Each row was made from one small tree. Brackets hold a mark, then the marks that hang from it, in alphabetical order. Every link used is in the known rows. Write each row's tree.
Known rows
[G [H J T]]: [-3.39 -0.60  1.62 -0.47 -2.31 -0.10  3.49 -1.27 -1.26 -3.14 -1.66 -0.82
 -1.27 -5.09 -2.12  1.38 -0.92  1.32  0.69]
[H M]: [ 0.64 -0.97 -2.63 -1.40  0.05  0.54  1.11 -0.53  1.78 -2.73 -2.10  0.38
 -0.55 -0.97  0.64  1.03  0.66 -0.44 -0.09]
[G [H [T J]]]: [-3.72  1.49  1.65  0.78 -2.00  1.48  2.44 -1.43 -0.95 -2.65 -1.66 -1.40
 -0.65 -3.88 -1.50  1.49 -0.28  1.70 -0.14]
[M [D A]]: [-1.90  1.60  3.25  1.76 -2.21  0.56 -1.67  0.52  1.39  1.25 -0.77  2.60
 -1.55  1.81  1.01  0.18  0.58 -0.21 -0.41]
[M H]: [-1.31 -0.49  0.72  1.30 -0.85 -0.99 -1.11 -0.01 -0.10 -1.55 -1.14  0.30
 -2.80 -0.14 -0.58 -1.33 -2.89 -0.34  0.21]
[G [H J]]: [-2.28 -1.52  0.75 -0.79 -1.83 -0.12  2.57 -1.05 -1.29 -2.04 -0.85 -0.26
 -0.25 -3.35 -1.88  0.88 -0.75  1.18  1.00]
[D A]: [-0.99  0.19  1.74  0.70 -0.15  0.15 -0.61  0.07  0.88 -0.64  0.68  0.04
 -0.86 -0.08  0.34  1.07  1.64 -0.40 -0.86]
[M G]: [ 0.41 -0.39  0.04  1.99 -0.23  1.57 -1.09 -0.31 -0.11  0.05  0.44 -1.56
 -1.98  1.03  0.67 -2.75 -0.74 -0.72  0.59]
[G [H [M A]]]: [-1.75 -0.83 -0.70  0.49 -3.00  2.45  2.71 -0.01  1.22 -3.05 -1.53 -1.10
 -0.06 -2.46 -0.46  0.98 -0.81  1.13  0.53]
[H G]: [-0.37 -0.17  2.16 -0.38 -1.62  0.34  0.04 -1.17  0.50 -1.76 -0.74 -2.08
  0.11 -1.39 -0.60 -0.61  0.77  1.00  0.67]
[G [H [J T] [M A]]]: [-1.45 -1.52 -0.41 -0.43 -2.47 -0.58  2.36 -0.98  0.76 -4.59 -1.81 -0.20
 -0.43 -5.13 -2.11  1.66 -1.81  1.38  0.94]
[H G [M D] T]: [-2.15  1.10  2.16 -0.59 -3.72  1.16  1.52 -1.72  2.86 -4.79 -4.96 -0.69
 -2.57 -3.54  0.15  0.71  0.81  0.78  0.35]
[M [H G J]]: [-1.53 -1.69  1.93 -0.55 -1.84 -2.25 -0.86 -1.75  0.13 -3.91 -2.33 -0.86
 -3.50 -2.76 -2.22 -0.68 -2.91  0.16  1.23]
[J T]: [ 0.57  0.99  1.17  1.28  0.66 -3.02 -1.13 -0.06 -0.48 -0.83  0.85  1.33
  0.98 -2.03 -0.89 -0.85 -0.87  0.94 -0.19]
[H G J M]: [ 0.34 -2.72 -0.95 -4.05 -1.34 -1.33  1.40 -3.07  1.96 -6.05 -3.79 -1.32
 -1.52 -4.72 -1.82  1.96  0.58  0.26  1.35]
[A D]: [-0.14  0.75  1.46  0.57 -0.31 -0.69 -0.88  0.75  0.88 -0.99 -0.82  0.88
 -0.56  0.64  1.06  0.13 -0.10 -0.02  0.03]
[M A D [G [H T]]]: [-3.01  1.67  3.55  5.44 -6.22  4.53 -1.01  0.72  2.05  0.01 -1.25 -1.45
 -3.83  0.25  0.37 -2.10 -3.74  0.43  1.10]
[H G J [M A D] T]: [-1.89 -0.29  1.82 -1.81 -5.02  0.07  1.11 -2.49  4.07 -6.66 -5.64 -1.53
 -4.05 -6.07 -1.99  2.94 -1.62  0.46  1.18]

Write each row's tree
[-0.64  0.00 -1.38  0.37 -0.86  1.68  1.64 -1.10  1.70 -4.23 -3.01 -1.54
 -3.46 -2.81  0.80 -0.21 -0.13 -0.76 -0.08]	[H [M G] T]
[-2.55 -0.37  2.47 -2.49 -3.58 -0.92  1.55 -3.05  2.98 -6.76 -5.53 -0.28
 -4.16 -6.00 -1.47  2.75  0.75  0.26  0.65]	[H G J [M [D A]] T]
[-2.25  0.44  4.69  2.74 -5.79 -1.81 -3.70 -0.46  2.69 -2.95 -2.89  0.60
 -4.50 -2.09 -2.48 -0.65 -6.13  0.72  1.49]	[M A D [H G [J T]]]
[-0.63  1.24  2.28  4.68 -4.47  3.52 -3.32  0.99  2.78  1.44 -0.54 -0.67
 -3.46  2.67  0.91 -2.27 -3.52 -0.66  0.94]	[M A D G]
[ 0.79 -2.03 -0.11 -3.14 -0.83 -3.46  0.67 -3.12  1.65 -6.67 -3.25 -0.39
 -0.96 -6.16 -2.44  1.35 -0.05  0.89  1.24]	[H G [J T] M]
[-1.68  2.14  1.18 -0.55 -3.32  1.65  0.05 -2.74  4.43 -7.61 -5.06 -3.79
 -2.83 -5.33 -1.15  3.58 -0.37  1.00 -0.12]	[H G [M [A D]] [T J]]
[-2.34  1.02  1.37  3.24 -1.10  0.72 -2.13 -1.71 -0.08 -3.16 -2.15 -2.13
 -6.02 -1.33 -0.75 -2.37 -3.77 -0.81  0.22]	[M G [H [T J]]]
[-1.26  0.16  0.68 -1.42 -2.27  0.86  2.44 -2.07  2.32 -6.00 -4.04 -2.50
 -1.96 -4.88 -0.34  1.08  1.20  0.72  0.26]	[H G M T]
[-1.37  1.76 -1.83 -1.45  0.00  0.61  1.16 -2.50  1.95 -5.11 -4.15 -0.92
 -2.34 -4.09 -0.62  3.43  0.46 -0.04 -0.98]	[H M [T J]]
[-0.63 -1.46 -0.83 -2.45 -1.25 -1.28  0.20 -1.57  2.43 -3.45 -3.61  2.56
 -2.79 -2.07 -0.48  2.70  0.18 -0.93  0.33]	[H J [M [D A]]]
[-1.48 -0.98  3.17  1.31 -4.33 -1.28 -2.54 -0.47  2.85 -4.99 -2.56 -2.00
 -4.43 -2.50 -2.04  0.41 -5.21  0.19  1.44]	[M [A D] [H G J]]
[-1.33 -1.47  2.10  0.88 -4.06 -0.78 -1.88 -0.91  2.20 -4.24 -2.02 -2.59
 -4.01 -2.94 -2.81  0.36 -5.12  0.19  1.39]	[M A [H G J]]
[-3.81  0.55  4.79  0.96 -4.40 -1.81 -1.23 -1.55  0.85 -3.17 -4.42  1.15
 -5.48 -2.65 -1.73 -0.80 -3.66  0.30  1.13]	[M D [H G J T]]
[-0.86 -0.06  1.99  5.18 -3.47  1.63 -3.82  0.99  2.54 -2.57 -0.96 -2.35
 -5.73  1.10  0.27 -3.02 -5.89 -1.05  1.04]	[M [A D] G H]
[-2.56 -0.11  4.02  1.54 -4.78 -1.23 -1.64 -0.62  2.84 -6.06 -3.37 -2.54
 -5.45 -4.26 -2.31  0.85 -5.38  0.32  1.14]	[M [A D] [H G J T]]
[-2.04  0.58  3.18  4.61 -5.50  2.43 -1.86  0.22  1.71 -0.31 -0.87 -0.41
 -3.28 -0.37 -0.63 -1.98 -4.33  0.55  1.59]	[M A D [G [H [J T]]]]
[-1.92 -0.37  2.60  3.87 -3.86  0.17 -2.72 -0.18  2.36 -4.74 -2.45 -2.66
 -7.59 -2.35 -1.15 -1.40 -6.67 -1.09  1.26]	[M [A D] G [H J T]]
[-1.05  0.03  1.78 -0.58 -3.09  1.20  0.03 -1.32  3.25 -3.60 -3.40  0.14
 -1.51 -1.07  0.67  0.56  1.84  0.43  0.34]	[H G [M [D A]]]
[-1.19  0.16  2.05  4.44 -4.01  3.64 -1.02  0.94  1.89 -1.68  0.01 -3.04
 -2.53  0.08  0.47 -1.77 -3.11  0.34  1.17]	[M [A D] [G H]]
